Every row comes from one small tree of marks. Brackets hold a mark, then the marks that hang from it, in alphabetical order. Every link used is in the known rows. Which tree was each row made from?
Known rows
[L F]: [  6  14  -6  -2  14  13  -2   7  10   8   0   9 -14   6   5   5   4 -20
  10  -9  -5   5   1 -17   1]
[H [L [F Q U]]]: [ 13  14  -8   1  14   7   4   6  12  -5   4  15  -9  11 -13   3   4 -45
  -3   1  -7  -3  -5 -17   7]
[Q F [R U]]: [-20  18   0  -5  12   6  -7   6   2   3  20 -10  -7   6  12   0 -10 -10
 -10 -17   3  -5   4  14  22]
[R U]: [-11  -4  -2   3  13   7  -1  -3   4   4  12  10 -10   2   8  -1  -6 -16
  -5 -11   4   6   0   7  22]
[F Q [U T]]: [  4  15  -9   0  25   8   2   2   9  -8  -2  24  -2   9   3  -1  -6 -34
 -12   3  12 -12   2  13  21]
[U F [T L Q]]: [ 12  -6  13  12  19  18   0  -5 -19  -4  -1  13  -9   1   7  -4 -12 -26
  21  -5  13  -7  14   9   2]
[L [F [U H]]]: [ -1  -1 -17   5  21   8   2  14  16   9  -4  16 -16   6 -24   4   1 -46
 -10  -2  -1   7   9 -27   0]
[H [L F]]: [ 14  12  -2   2  12  12   7   5   6  -1   0  -6 -14   5   0  -2  -3 -21
  10  -9 -13   3  -1 -21  -2]
[L [F Q] H]: [ 23  35 -20   0   6   9  -7   2  17   3  -3  21  -8  12   2   6  13 -20
  15  -9   1  -2  -2 -10  -6]
[T [L [F [Q R]]] [U H]]: [  6  31 -15 -13   5  15   0   6  10   9 -14   7 -11  29   3   0  -3 -41
   9   3 -15 -12  14 -31  -8]
[U H T]: [  4  -3 -20   7  27  11  12   4   5  -4 -15   0  -5   4   9 -10 -15 -26
   1  -3   1  -7  19  -1   5]
[U [F [Q R]] [T L]]: [  7  41   8  -5   9  12   2   5  -9 -13 -18  18  -6  14  20  -4 -13 -15
   9  -4  11 -18   2  -1   6]
[F [Q H R T] U]: [  5  22   4 -14  11  -2 -10  15   1 -15  -2  -1  -4  14   1  -9 -17 -11
 -39 -10   5   2 -28   5   1]
[F Q [U H]]: [  2  -8 -20   3  21  -1   3   6   8  -3  -2  23  -6  15 -12  -4  -1 -48
 -17   3   3  -2  13  -8   8]
[L [F Q U] H]: [ 16  34 -17   1  10   6 -10   8  22   4   4  31 -11  12 -18   9  13 -30
  -1  -6  10   1  -7 -10   0]
[H [L [F Q]]]: [ 19  16 -12  -1  10  10   6  -1   5  -7  -1   6  -6  13   7  -1   3 -34
  13  -2 -15  -7   0 -17   2]
[U F T]: [  6   7   4  13  20  15   5  -1  -8  -2 -10   6  -8   0   5   0 -15 -22
   4  -4  12  -6   8   2  14]
[U T]: [  5  12  -4   3  24  14   6   1   6  -4  -7   2  -6   2  16  -5 -11 -11
   5  -7   6  -7   7   9  12]
[L F H]: [ 18  30 -11   2   8  12  -6   6  18   7  -2   9 -15   5  -5   5   6  -7
  14 -15   4   6  -2 -15 -10]
[F [Q R T] U]: [  3  28   4 -16  12  -3 -13  14  11 -11   5  20 -11  12   8  -2  -9 -26
 -25  -2   1   4 -18   5   9]
[H [L [F [U T]]]]: [  7  17  -5   9  24  15  11   9  13  -4  -6   2 -11   1 -12  -2  -9 -35
  -4  -1   1  -4  -4  -8  11]
[R [L [F U] H]]: [ 23  18  -7   5  13  11  -7  17  15  10  13  -4 -16  -5 -19   7   2 -24
  -3 -16  15  19  -7 -11 -18]
[H [L [F [Q R] U]]]: [  9  38  -6 -15   8   6   3  12  22 -10  -3   8 -12  16 -13  -1  -3 -37
 -13  -4  -8  -7 -14 -25   2]
[R L]: [ 17  -7   4   0  17  10   0   8  -3   0  12 -15  -9  -3  14  -3  -9 -13
  -1 -13   5  12   5  -1  -8]
[T Q]: [ 13 -15   1  -1  18  12  -4  -4   0  -2  12   4 -10   7   2  -5  -3 -24
   6 -10   1   0  10   3  -2]
[R [L [F Q] H] [U T]]: [ 18  27 -28   8  14  18   4  -5   8   2   8   4   1  -3  13   4  -3 -39
  10  -7  14  -5  -4  17   5]
[H [L [F [Q R]]]]: [ 16  41  -9 -17   5  10   5   7  14 -11  -8   0  -9  17   7  -4  -2 -27
   2  -7 -16 -12  -7 -25  -4]
[R L [U [F Q] T]]: [  7  -3  -9  15  18  12   7 -10 -18  -4   8   3   4  -3  16   2 -18 -47
  -2   2  16  -6   4  19  23]

Write each row's tree
[ 10   8  15   0   5  11 -11   4 -14   3  -8 -28 -10  15  -8  -3 -32  -7
 -23  -7   1   5 -18 -12  -3]
[Q H R [T [U F]]]
[ 11  18  -1  -1   8  12  -2   6  -9  -4  -6   5  -2  15  14  -2   4 -11
  11 -13  -2  -5  -5 -14 -10]
[T [L [F [Q H]]]]
[ 17  76 -12 -10   5  16  -3  12  16  -8 -15  18  -8  15  19  -2   1  -4
  22 -11   7 -17  -4  -4 -11]
[U [T [L [F [Q R]] H]]]
[ 21  -1  -2   3  12   5   9  -3 -10 -19  -2 -20   3  15   2 -15 -11  -8
  -8 -12  -6 -10  -8  -2  -3]
[F [Q [H L]]]
[  9  26   1 -10   4   6  -3   3   0  -8 -10  14  -8  17   4   3  -8 -24
  -7  -6   3  -9  -2 -13   5]
[U [F [Q R]]]
[ -4  14   6 -10   5  19  -5   2  -3   0   5 -10  -9  11  -2  -8  -8 -17
  -5 -23   3  -4 -14  -7  -8]
[T [L F] [Q H [R U]]]
[ -1 -10  -8   4  10   5   7   7  -9   3   2 -16 -10  -1  -6  -3 -25 -39
 -20 -12   8  10   6 -17   1]
[Q [R L [U F H]]]
[ -1  15   4  -7  14   9  -6  13  -7  -6   8 -36  -1  11   2  -9 -15  11
 -14 -25   4  -8  -4   4  -6]
[Q F H R]
[ 10   1   3   7  15  11   6  11   3  -5   0 -18 -10   5 -29  -6  -9 -18
 -17 -13  -1   4 -16 -19  -5]
[Q [H [L [F U]]]]
[ 18   3  -2   4  12  14   8   4  -3  -7  -6 -28  -7   6  -9  -9 -10  -7
  -4 -16  -9   1 -12 -22 -11]
[Q [H [L F]]]
[ 13  -2 -18   6  16  10  14   7   6  -1  -8  -8 -12   7  -8  -7  -6 -38
   9  -5 -18   1  11 -31  -7]
[U [H [L F]]]
[ 21  38   2 -12   0  24 -14   2  16  13   3  -1 -18  21 -11   0  -1 -14
  17 -14  -1  -3   3 -17 -23]
[T [L F H] [Q R] U]
[ 12   0   7  -5   7  19  -7  -8  -2   7   1  -9 -14  19 -20   1 -19 -34
  -8  -3   2  -6   9 -15  -1]
[T [Q R] [U F]]
[  1 -25  -3  18  20  18   5 -19 -21  -4   2 -10   2   0 -11  -8 -26 -32
 -13 -10  20 -10  -3  17  18]
[R [U F [T [Q H]]]]
[  5 -10 -24   6  31  18   6   3  12   4  -4  13 -11   3 -23  -3  -7 -67
  -5   3   5  -7  16  -9   2]
[L [F [U H [T Q]]]]
[  7  30  18  -5   1   0 -13  10 -17 -12  -2  21 -12  12  24  -1 -10 -14
   6  -6   0   2 -11  -1  -1]
[U [F [Q R [T L]]]]
[-18  12  17   1   9   1 -14  13 -22  -4  19 -23  -3   3  24 -10 -20   9
 -11 -23   2   4 -16  24   8]
[Q F H [R U] [T L]]
[ 12  -6 -16   9  25   9  21   2   3 -12 -13 -17  -4   4   3 -17 -20 -26
   3  -3  -7  -9  16  -6   3]
[U [H L] T]
[-12  23   1   3  13  13   5  -1   2  -3  -7   5 -10   3   2   0 -24 -23
 -14  -8  14  -8  -5   5  26]
[Q [R [U F T]]]
[  4  11   1  -8   9  11  -4  12  -6   0  11 -33  -7  -5  13  -5 -22 -14
 -23 -20   1  17 -31   0  -9]
[Q H [R [L F] U] T]
[ 23  -9 -20 -12  15  25   1   3   8  12   4 -31 -12  13 -13  -3 -14 -59
  -5  -3  -9   1  16 -29 -26]
[T [Q [R [L F]]] [U H]]
[  1   8 -11   6  25   5   7  10   1  -9 -10  27  -2  11   4  -8  -6 -40
   0   4   9 -11  16   5  11]
[F Q [U H [T L]]]
[  5  34  -7 -15  10   9  -2  13  14  -6  -8   2  -6  18 -17  -1  -3 -22
 -28 -11   4  -8 -20 -22  -4]
[L [F [Q H R] U]]
[ -2 -25 -15  -1  20   9  -1   3 -11   1  29 -35  -1   0   1  -8 -18 -50
 -10 -16   2  -1  20  12  -4]
[T [Q F [R L [U H]]]]
[  7 -18  13   9  19  12 -10   4 -28  -5  19 -24   0   7   6 -12  -6  -6
  12 -23   4  -6  12  18 -11]
[T L [Q F H]]
[ 18   4  18   3   3   9  -2   3 -15  -7  -6 -42  -9  15 -12 -10 -38  -6
 -23  -8  -9   3 -20 -14  -5]
[Q [H L] R [T [U F]]]
[  5 -17  -8   8  20  -1  12  11   7  -5   1  -6 -12   6 -25 -10 -13 -34
 -16  -4  -4   4  10 -16   1]
[F [U [H L]]]
[ 21   4 -24 -10  25  24  10   8   8  -2  -6 -24  -6   1   1 -10 -16 -54
   1  -7   0  -6  13 -14 -22]
[U H [T [Q [R [L F]]]]]
